Every row comes from one small tree of marks. The marks that hang from a mark follow it in brackets, in the order of their numbers. Every link used is in the known rows. Which tree was each row made from?
Known rows:
k592(k476(k186)): [-16.7  31.8  27.9  12.4  51.3   4.9 -16.0  -1.1  33.9 -13.8 -30.3 -19.5
 -10.4   4.1  -3.7  -3.4 -21.3]
k609(k476(k186 k376(k102(k592)) k730(k686))): [-14.6 -21.3  13.1  26.6 -34.1  19.7  11.1  -4.7 -28.6  23.0 -30.9 -26.8
 -19.8   6.6 -14.8   6.7 -12.5]
k102(k376 k592(k476(k730(k686)))): [ 22.1 -35.1  30.0   9.3  23.9  -5.0  -4.1   6.2  -8.9 -47.0 -38.3 -17.6
 -15.6  -7.9   2.7  12.0 -13.2]
k609(k476(k376 k730(k686))): [  6.1  12.1  13.5  32.1 -21.5  14.1   0.0  -1.9   4.0   6.6 -43.8 -26.6
 -32.6   4.5 -17.1 -11.2  -4.5]
k730(k476(k376) k686): [ -6.5  11.3  -1.0  15.0  22.4  -7.0  -4.0 -29.7   6.8 -20.0 -22.2 -39.2
  12.3   6.2   4.1 -23.2  12.0]
k592(k476): [  4.9  40.5  25.6  11.2  51.7  -4.3 -23.6   1.6  56.7 -24.1 -26.5 -21.2
 -15.6   1.9  -1.0  -8.1 -23.6]
k592(k102(k376) k476(k186 k730)): [-21.6  20.9  45.5   6.2  70.7  14.8 -10.1   7.7 -19.1 -19.5 -32.0 -30.2
 -22.5  -7.7  -6.5  13.5 -33.4]
k609(k476(k186 k376)): [  4.6  -3.2  16.1  28.1 -34.1  23.9  -5.3  -8.2  11.1  28.0 -47.3 -12.2
  -8.0   2.4  -0.4  -9.0  -1.3]
k476(k730(k686)): [-31.2  35.3  18.2  33.9  39.6  -9.6   5.7  -3.1  17.4 -20.2 -31.9 -45.9
 -26.8  11.9  -6.5   3.9 -10.9]
k730(k476(k186 k376(k102)) k686): [-30.7 -10.7   0.7   8.0  11.6  -2.0   5.2 -34.3 -20.6   2.9 -12.8 -42.2
  25.1  10.6   3.5 -13.8   4.6]
k730(k476 k686): [ -5.3  16.5  -5.6  15.3  38.7 -10.6 -12.1 -26.3  15.5 -16.1  -8.7 -44.4
  13.4   9.9   4.8 -25.7  -0.1]
k686(k730(k476(k186 k376))): [-51.7  11.2  19.5  34.7   7.2  -1.7 -11.1   2.3  17.4   6.7 -46.2 -23.9
  -9.1  14.7   7.6 -15.9  19.0]
k592(k102(k376(k476(k730)))): [ 16.0  -5.3  29.5  14.6  56.8  -7.5  -3.7  -0.6   6.7  -1.3 -23.5 -35.6
  -8.6  -4.7  24.1  11.8 -15.0]
k609(k476): [ 27.1  10.4   9.2  27.4 -15.6  10.7 -21.3  -1.6  43.6  21.0 -30.5 -19.3
 -12.7   4.1   2.6 -16.5 -16.0]
k102(k376 k592): [ 30.5 -51.3  24.4  16.5  -3.7  -7.9  -6.9  -2.2  14.1 -25.4 -42.1 -13.2
   9.1  -8.1  31.4  15.7  -3.0]
k609(k476(k376(k102(k592)))): [ 27.6 -21.1  10.3  20.4 -44.2  10.9 -10.3  -4.8  23.7  24.3 -28.0 -15.6
  -6.6   0.3   6.9  -0.8 -14.1]
k476(k186 k376 k730): [-56.9  24.0  35.1  41.1   2.7  17.7  16.8  -3.8 -10.0   2.9 -49.4 -30.9
 -22.0   9.6  -6.8  20.1  10.1]
k376(k102(k592)): [  0.1 -27.6  10.8  13.2   0.3 -16.7  -7.4  -7.0  38.9   8.7   0.9 -31.2
  14.9   6.2  30.7  26.3 -31.0]
k592(k102 k476(k186)): [-21.1  36.0  30.5   6.3  84.1   8.6 -17.4  -1.3  16.9 -14.7 -23.0 -25.1
  -9.2  -6.3   8.4  13.3 -38.4]

Write each row's tree:
[-17.2 -21.8  15.1   7.6  20.6 -11.5   0.2  -3.8   9.2  -3.5   0.7 -34.5
   0.5   7.5   9.0  25.3 -36.7]
k376(k102(k592(k476(k186 k730(k686)))))
[ 12.6 -15.8  27.9  10.5  55.3  -5.8  -2.7  -6.1   4.4   4.4 -27.5 -30.3
   4.4  -5.6  30.6  10.7 -13.8]
k592(k102(k376(k476(k186))))
[-38.3 -14.8  26.0  16.5 -14.1   3.4  10.4 -18.5   7.4  22.6 -37.3 -24.3
  17.6   6.8  19.2  16.6  -2.9]
k476(k186 k376(k102))
[ 26.7 -28.6  27.3  14.9  30.1 -16.7   8.3  -1.8  -0.2  -5.8 -33.8 -33.7
 -12.8   5.5   6.8  -9.5   7.0]
k102(k376(k476(k730(k686))))
[-10.6  16.0  16.9  37.9 -14.9  26.0  -7.3   4.1   4.0  29.5 -29.5 -26.9
 -27.8  10.3 -16.1  -4.9 -13.8]
k609(k476(k186 k730))
[-51.8  15.1  16.7  35.1  18.5  -4.0 -16.7   4.6  23.7   9.3 -37.2 -27.7
  -8.6  17.6   8.1 -17.7  10.5]
k686(k730(k476(k186)))
[ -0.9  -4.2  18.2  20.4  37.4   0.9  -9.4   1.9  24.7 -27.7 -21.7 -13.6
  -7.5  -1.1  11.9  23.4 -19.4]
k102(k592(k476(k186)))
[ 22.9 -68.4  22.5  19.1  23.1 -10.1  19.3   0.9 -33.6 -15.3 -27.1 -23.7
  -9.2   1.3  13.2  19.8   7.2]
k102(k376(k476(k186 k730(k686))) k592)
[-66.7  -4.3  26.3  23.5   1.0   3.2  29.5 -14.3 -34.7   7.1 -36.9 -42.4
 -10.2  12.7  -8.1  20.6  -3.9]
k476(k186 k376(k102) k730(k686))
[-36.8  16.9  17.8  34.1   8.9  -7.9 -16.5   4.4  32.8  -0.3 -43.9 -25.2
 -12.9  12.9   9.3 -19.2  16.6]
k686(k730(k476(k376)))
[-31.2  26.5  24.4  33.4  16.2  -4.1  16.5  -8.1   3.8 -24.9 -50.1 -38.1
 -27.7   6.5  -7.1   7.7   6.5]
k476(k376 k730(k686))
[-12.3   1.1  25.3  26.4  27.8   7.4   0.0   5.5   6.8 -31.6 -27.6 -16.2
 -22.4  -0.9   0.6  29.7 -11.2]
k102(k592(k476(k186 k376 k730)))
[-17.9 -10.0  15.4  25.2 -32.3  19.3   9.2  -6.7 -22.8  28.9 -34.3 -29.5
 -19.6   8.7 -17.6  -2.0 -11.8]
k609(k476(k186 k376(k102) k730(k686)))
[-18.8 -27.9  13.0  14.3  43.3 -19.8  26.1  -6.1 -15.7  34.9  15.7 -52.6
 -11.5  23.7  -1.0  13.7 -15.2]
k376(k102 k476(k186 k730(k686)))
[-26.7 -22.9  -1.7   9.3   9.6  -1.6   7.0 -32.6 -26.3  -3.2  -9.5 -39.3
  25.4   8.7   6.4  -5.0   3.9]
k730(k476(k186 k376(k102(k592))) k686)
